What can hang from each mark:
T: G P
Y: G
G: L P T V X
L: G Q X
X: G Q
Q: L V
V: G L Q

Known rows, with every way that one mark hangs from another:
G(V): -4.753  -1.492  -1.504  2.019  0.428  1.046  7.984  -1.707  -0.565  -0.757  -0.739  1.354  -0.289  3.862  -0.109  -2.834  -0.849  -0.529  2.338  -1.039  1.128  -1.667  -1.883  3.600  -1.128
G(P X): 0.638  -0.735  3.406  1.606  -2.446  0.647  5.927  2.655  0.040  -3.867  2.262  1.301  2.899  1.059  -0.660  1.801  2.085  -2.553  -0.964  -2.231  0.787  -2.831  0.814  -4.052  -0.931
Q(V(L(G X))): -2.418  3.110  -6.988  0.661  2.120  0.343  -3.755  1.162  -2.191  2.366  -5.323  -0.103  -0.354  -5.090  -3.729  -1.604  -4.226  1.776  4.322  1.077  4.824  3.951  -0.704  2.665  3.617
G(L P T): 2.910  -3.066  2.723  -1.660  -1.368  0.804  5.543  -0.500  0.257  -1.917  1.396  -3.045  1.620  2.805  0.312  -0.099  3.307  -2.095  -3.215  0.235  -0.846  -0.247  1.391  -1.215  -1.436
L(G Q): 0.232  2.400  -2.611  1.310  -0.946  1.986  -1.707  -0.851  -0.223  -1.761  -3.414  1.682  -1.935  -2.390  -1.172  -0.652  -0.846  -0.560  1.658  -0.601  0.763  -2.144  -3.089  2.588  -0.659
Q(L V(G)): -0.927  -0.591  -8.492  1.701  1.760  -0.795  -1.802  -1.857  -3.376  0.308  -2.271  0.958  -1.355  -1.930  -5.118  -0.993  -4.961  1.274  2.132  0.497  2.432  3.252  -2.209  4.041  3.640
G(L(Q) T(P)): 1.873  -1.390  1.903  0.115  2.715  -0.465  2.828  -3.105  4.081  -0.181  0.361  -4.023  0.519  4.434  0.737  1.078  0.882  0.456  -3.376  0.276  -2.063  -1.653  0.090  -2.021  -1.525
V(G): 0.417  0.602  -3.230  1.855  -0.841  0.510  2.839  -0.130  -6.152  -4.489  -1.628  2.065  0.311  0.117  -0.978  -1.876  -0.325  -1.596  0.711  -2.846  1.043  -0.194  -0.893  3.059  0.330
G(P T V(L Q)): 1.740  -0.477  6.112  -4.333  -2.699  -1.464  0.631  -1.742  2.177  3.364  1.624  -0.678  1.781  0.046  -0.224  1.438  1.309  -1.012  -0.364  3.106  -4.055  0.839  -2.110  6.918  -2.426
V(G(T) L(X)): 3.443  2.828  -1.373  -0.501  1.198  -0.464  -4.258  1.498  -5.638  -0.567  -2.636  0.740  0.770  -3.810  -0.924  0.961  0.883  1.629  0.990  -0.786  0.776  3.367  -1.143  1.524  -0.352
X(G): -3.221  2.220  -3.000  0.274  0.518  0.297  3.494  0.631  -5.773  -3.049  -2.062  0.420  0.940  -0.505  1.970  -0.428  -1.764  -1.123  0.893  -0.371  3.629  -2.550  -0.930  4.155  0.742
X(Q): -1.814  1.176  -1.874  3.380  4.359  -1.895  4.101  -2.011  2.436  -4.423  -2.208  0.182  1.679  1.939  -0.746  -1.089  -0.807  -1.642  4.459  -2.312  1.514  0.017  -3.710  -1.014  -0.316
Y(G(L V X)): -2.175  -3.863  -0.029  -0.128  -4.631  2.351  3.289  0.741  2.969  1.794  1.803  2.185  -5.488  0.405  -2.660  -5.111  -0.485  -2.376  2.341  1.175  0.275  -2.663  1.263  2.760  0.209
G(P X(Q)): 1.171  -0.140  3.938  2.665  0.146  -1.407  2.404  1.491  3.662  -3.979  1.906  1.221  2.278  0.522  -0.608  1.767  1.539  -2.908  1.914  -1.809  0.089  -0.470  -1.234  -7.074  -0.244
V(G(L P T) Q): 6.771  -1.222  2.640  -2.601  -4.711  -1.104  -5.041  0.081  -1.000  0.005  1.661  -0.684  -0.535  -1.280  -1.615  -0.292  2.259  -2.586  -0.815  0.247  -4.331  2.337  1.206  2.136  -0.580
Q(L(G(T) X) V): 0.224  1.686  -7.634  -0.101  3.389  0.838  -6.497  0.405  -1.884  2.947  -3.392  0.138  -1.125  -4.929  -3.165  1.728  -2.409  3.902  1.782  1.175  3.905  4.659  -0.864  -0.418  1.637
G(L T(P) V X(Q)): -0.065  -3.449  4.231  1.447  2.592  -2.237  0.862  -1.609  7.563  3.710  3.749  -2.226  -1.095  3.631  1.067  -0.242  1.122  -1.277  0.041  0.733  -1.776  2.361  1.664  -7.223  -1.156
T(G(L(X) V) P): -6.673  -1.544  -3.316  0.742  2.534  0.104  3.717  1.185  0.571  2.693  -0.276  -2.550  1.124  4.552  4.728  -4.551  -0.474  1.385  -0.020  -0.441  0.453  -0.782  4.225  -1.205  0.368
Q(L(X) V(G(T))): 1.622  0.673  -6.293  1.094  3.230  -0.114  -6.775  -0.384  -3.535  0.944  -2.008  0.922  -1.580  -3.274  -3.743  1.873  -2.521  4.360  1.497  0.232  1.820  5.087  -1.118  -1.356  2.777
L(G(P) Q X): 2.100  3.132  -0.495  0.989  -1.033  2.717  -5.827  2.428  -0.509  -2.467  -2.767  1.993  -1.719  -2.614  0.078  0.934  1.618  1.934  2.708  -0.081  0.084  -0.507  -1.578  -3.938  0.053
L(G(P T V) Q X): 2.723  1.204  3.463  -1.484  -2.538  3.553  -7.379  0.637  0.059  0.951  -0.080  2.284  -3.596  -1.836  1.937  1.633  3.036  2.552  -0.133  1.670  -2.485  1.141  -1.173  -3.155  -1.355
L(X(G)): -2.967  3.406  -3.543  1.520  2.513  0.790  -0.054  2.987  -5.311  -2.707  -3.297  1.046  0.417  -1.136  1.874  0.438  -0.939  2.087  3.596  -1.272  4.171  -1.037  -0.417  -0.994  0.742
L(Q(V(G(P))) X): 1.872  1.347  -0.776  2.407  -0.386  1.244  -7.619  0.019  -1.087  -2.069  -1.574  2.191  -3.229  -1.266  -2.703  0.554  -1.967  3.408  2.219  -0.358  -0.692  2.110  -1.565  -4.564  4.379
Y(G(L)): -1.172  -1.841  -3.419  -0.646  -2.340  2.052  5.652  -0.539  0.156  -2.668  -1.074  0.003  -2.313  1.062  -2.204  -4.947  -0.625  -2.522  1.632  0.047  1.345  -3.412  0.206  5.994  0.361
T(G(X(Q(L V))) P): -4.489  0.528  -3.350  1.653  4.787  -3.815  -0.943  -0.316  3.934  1.691  1.049  -1.771  3.908  -0.031  1.207  1.064  -3.381  -0.284  -1.531  -0.674  1.337  0.038  1.258  -3.562  2.546
G(P T): 2.532  -0.705  3.890  -1.663  -1.374  0.914  6.746  -0.810  -2.608  -4.891  1.707  -0.993  4.006  2.744  1.859  2.651  3.595  -1.706  -4.712  -1.236  -0.752  -1.733  -0.097  -0.120  -2.205
G(L P): -0.303  -2.884  -0.552  0.659  -0.971  0.835  7.022  0.395  0.541  -2.378  -0.180  -2.312  0.990  3.400  -1.171  -2.597  1.007  -2.400  1.063  0.274  0.556  -0.881  0.894  -0.490  0.049

Rows:
-1.924  1.585  2.154  -3.392  1.047  -0.808  -1.214  -2.640  -1.749  3.197  0.305  -1.704  -0.478  0.172  4.210  2.018  -1.654  1.144  -2.774  4.822  -0.786  -1.054  -1.816  5.738  -0.156
X(G(T(P) V(L(Q))))
3.140  0.717  0.917  -2.780  -3.429  2.337  1.689  0.532  -5.042  -3.205  0.156  -0.042  2.212  -1.485  2.271  1.052  3.546  -2.560  -4.362  -0.695  0.686  -0.243  0.913  2.033  -1.630
L(G(P T))
-3.223  -1.375  -0.588  1.251  0.526  -1.448  -0.891  -0.062  5.097  3.264  1.135  -2.762  0.485  1.051  0.746  -1.151  -2.925  -0.337  -3.681  -0.076  -0.311  -2.144  3.759  -3.788  3.050
T(G(L(Q(V)) X) P)
-5.660  1.424  -3.489  -0.254  3.291  -2.330  -0.620  0.596  1.862  3.876  -0.280  -0.849  3.132  2.054  3.314  -0.677  -1.606  2.667  1.581  -0.069  -1.500  -1.192  1.006  2.961  -0.821
T(G(V(Q(L(X)))) P)
-4.108  0.976  -0.099  0.639  0.639  -1.273  6.271  2.063  -1.079  -1.799  1.627  -0.832  5.817  2.128  4.564  0.588  0.241  -1.748  -5.264  -3.665  1.158  -4.545  3.959  -1.319  -0.200
T(G(X) P)
-0.822  3.559  -1.633  0.660  4.725  -1.319  -7.305  -0.248  -1.535  -0.694  -2.032  -0.097  -0.857  -2.667  1.250  2.011  -2.522  2.344  2.371  0.567  3.149  3.911  -1.322  -5.082  3.425
L(X(G(T) Q(V)))
1.202  0.609  1.006  -1.928  -2.308  3.310  -2.433  2.139  -4.038  -0.041  0.179  1.564  -0.760  -1.367  2.905  0.215  3.691  1.252  -0.492  0.221  0.348  2.226  1.471  -1.904  -1.481
L(G(P T V) X)
2.496  -2.466  2.549  1.228  -0.302  -0.023  3.239  1.085  2.861  0.854  1.261  -1.161  0.048  0.154  -1.925  0.932  1.988  -1.585  -1.424  -1.498  0.599  -0.530  1.962  -4.738  -2.098
G(L T X)
-2.142  -3.778  4.318  -0.093  -4.646  0.967  -0.747  0.944  5.119  3.854  2.638  0.294  -2.651  0.453  0.988  -2.465  0.534  -1.580  -1.262  1.750  -3.197  -2.701  1.660  -2.819  0.241
T(G(L(Q) P V X))
-2.014  0.782  1.022  -0.897  4.114  -0.669  3.544  -0.858  -0.405  2.324  -0.114  -1.965  2.589  2.986  2.725  1.358  0.733  2.839  -0.705  1.135  -0.018  1.286  0.029  0.906  -1.934
G(T(P) V(L(X)))
2.133  2.856  -2.161  -0.600  -1.477  -3.000  -4.302  0.042  -1.890  1.130  -3.034  1.114  0.735  -4.308  -3.988  -1.081  -2.478  -1.522  4.591  0.019  -1.435  1.687  -3.021  9.037  0.002
V(G L Q)
5.180  1.827  1.426  -1.956  -0.838  0.102  -4.039  1.934  -6.030  -1.932  -0.779  0.237  1.833  -3.165  0.212  1.873  2.639  0.706  -0.636  0.461  -0.756  3.462  -0.324  0.447  -0.001
V(G(P T) L(X))
1.224  -0.668  -0.202  1.380  4.561  -0.297  -3.229  -2.019  4.706  2.043  -0.836  -3.861  -1.333  2.758  -0.942  1.163  -1.118  4.142  -1.157  0.606  -0.571  1.621  1.594  -6.824  1.654
G(L(Q(V) X) T(P))
-1.835  -0.390  2.525  -0.390  -3.329  0.200  4.471  3.316  -1.405  -2.577  2.041  0.893  4.339  -0.411  2.733  0.614  1.779  -2.869  -4.191  -2.371  0.192  -4.066  2.458  -1.937  -0.291
T(G(P X))
-0.734  -1.513  1.440  -3.197  -3.671  2.711  5.505  -2.627  -1.768  -1.752  1.704  2.109  -2.164  1.485  1.154  -1.900  1.291  -1.310  -2.927  0.472  -0.941  -3.167  -0.823  7.732  -1.453
Y(G(T V))
4.229  -3.619  5.677  -0.607  -2.897  0.593  3.119  1.909  2.443  -0.175  3.417  -1.637  1.007  0.826  -0.727  1.866  3.809  -2.502  -3.356  -0.281  -0.862  -0.298  2.776  -6.140  -1.749
G(L P T X)
-7.144  -0.484  -1.777  -0.257  0.926  -0.222  8.310  -1.062  -2.100  -0.496  0.897  -1.303  4.061  5.283  6.131  -2.725  -0.686  -0.758  -4.075  -1.414  0.120  -3.600  2.470  4.095  -0.354
T(G(V) P)
-1.128  -1.790  0.561  1.333  5.546  -1.080  0.105  -1.559  5.004  2.423  0.709  -3.063  -1.092  4.967  2.293  -1.444  1.336  2.076  2.582  0.628  -1.131  3.720  0.980  -6.755  -1.074
G(L(X(Q)) T(P) V)
-4.595  1.263  -5.887  1.310  4.060  0.511  -1.672  1.669  -2.421  1.873  -2.744  1.345  -1.774  -1.201  0.049  0.250  -2.550  3.937  6.177  2.300  3.127  0.601  -2.540  1.245  -0.027
Q(L(X(G(V))))
3.093  0.388  2.171  1.612  -0.629  -0.730  -4.903  -2.269  0.733  -0.340  1.731  0.648  -1.423  -0.602  -1.511  3.010  -1.773  1.050  -4.787  -0.705  -1.692  0.415  0.181  -3.035  2.573
L(Q(V(G(T(P) X))))
-0.580  0.268  0.897  -3.395  -1.699  1.950  0.851  -0.702  -1.113  0.851  -0.374  1.595  -2.231  -1.276  0.037  -1.382  0.531  0.829  0.336  2.120  -0.279  -1.018  -1.435  6.609  -1.077
Y(G(T V(L(X))))
-0.960  0.698  -5.121  0.547  -0.083  -1.121  -1.042  -1.489  -4.178  0.445  -3.103  0.151  -0.401  -3.015  -4.400  -2.343  -4.867  -0.406  1.504  0.734  2.648  3.507  -1.609  6.130  4.457
Q(V(G L))
1.329  0.036  0.829  -1.216  -0.271  0.410  -2.878  -1.446  -0.644  0.859  -1.116  -1.683  -3.028  -1.113  1.009  0.781  -0.810  -0.079  -1.085  2.621  0.033  -1.258  -1.111  1.075  -0.102
X(G(L(Q) T))
-0.119  -1.263  1.491  -0.373  2.350  -1.485  -1.497  -0.241  4.731  4.814  0.784  -2.569  -0.630  3.854  0.790  -0.773  1.197  2.663  2.395  0.545  -2.795  1.792  2.250  -1.520  -2.298
G(L(X) T(P) V(Q))
1.151  -0.386  5.146  -3.175  -4.425  -0.194  0.618  -0.363  2.728  1.186  4.600  1.924  -0.553  0.806  1.124  1.017  1.472  -1.530  -3.333  0.323  -3.499  -3.588  1.706  4.371  -1.963
Y(G(T(P) V(Q) X))
-1.426  1.720  -2.114  3.867  3.359  0.781  -3.111  -1.022  3.113  -0.637  -3.599  1.107  -2.200  0.141  -3.550  0.667  -3.627  4.475  4.059  -1.023  1.404  -0.046  -2.642  -4.019  2.655
L(Q(V) X)
1.870  -2.109  8.177  -0.084  -1.566  -0.546  0.619  -0.746  4.339  -0.364  4.822  1.343  0.119  1.347  1.512  2.538  3.238  -2.200  -1.304  0.370  -2.510  1.030  -0.904  -6.331  -1.563
G(P T V X(Q))
5.983  1.190  0.614  -0.179  -1.537  -2.804  -8.047  1.255  0.363  2.172  1.160  2.652  -0.219  -5.156  -3.941  4.199  0.259  -0.384  1.243  -1.197  -2.698  1.607  -1.373  1.642  -2.017
V(G(T X) Q(L))
2.437  -2.023  2.072  -2.093  -2.554  0.823  3.667  0.615  1.569  -0.841  3.307  -1.268  -0.344  1.133  0.465  -0.295  2.051  -2.252  -4.921  -0.218  -0.334  -3.293  3.815  0.098  -0.820
Y(G(L T(P) X))
1.777  1.046  -0.288  3.678  -0.022  -1.602  -2.709  0.905  -1.008  -3.427  0.051  3.214  -0.922  -2.139  -1.961  -0.315  -0.223  -2.655  2.854  -3.209  0.488  1.864  -1.528  -3.809  0.952
V(G(X(Q)))
1.791  -0.017  4.799  -4.288  -5.168  -0.414  -2.469  -0.105  3.645  4.119  2.374  2.709  -2.338  -3.915  -2.232  0.331  0.143  -1.926  0.124  2.446  -2.773  -1.921  -1.146  8.021  -2.009
Y(G(T V(L Q) X))
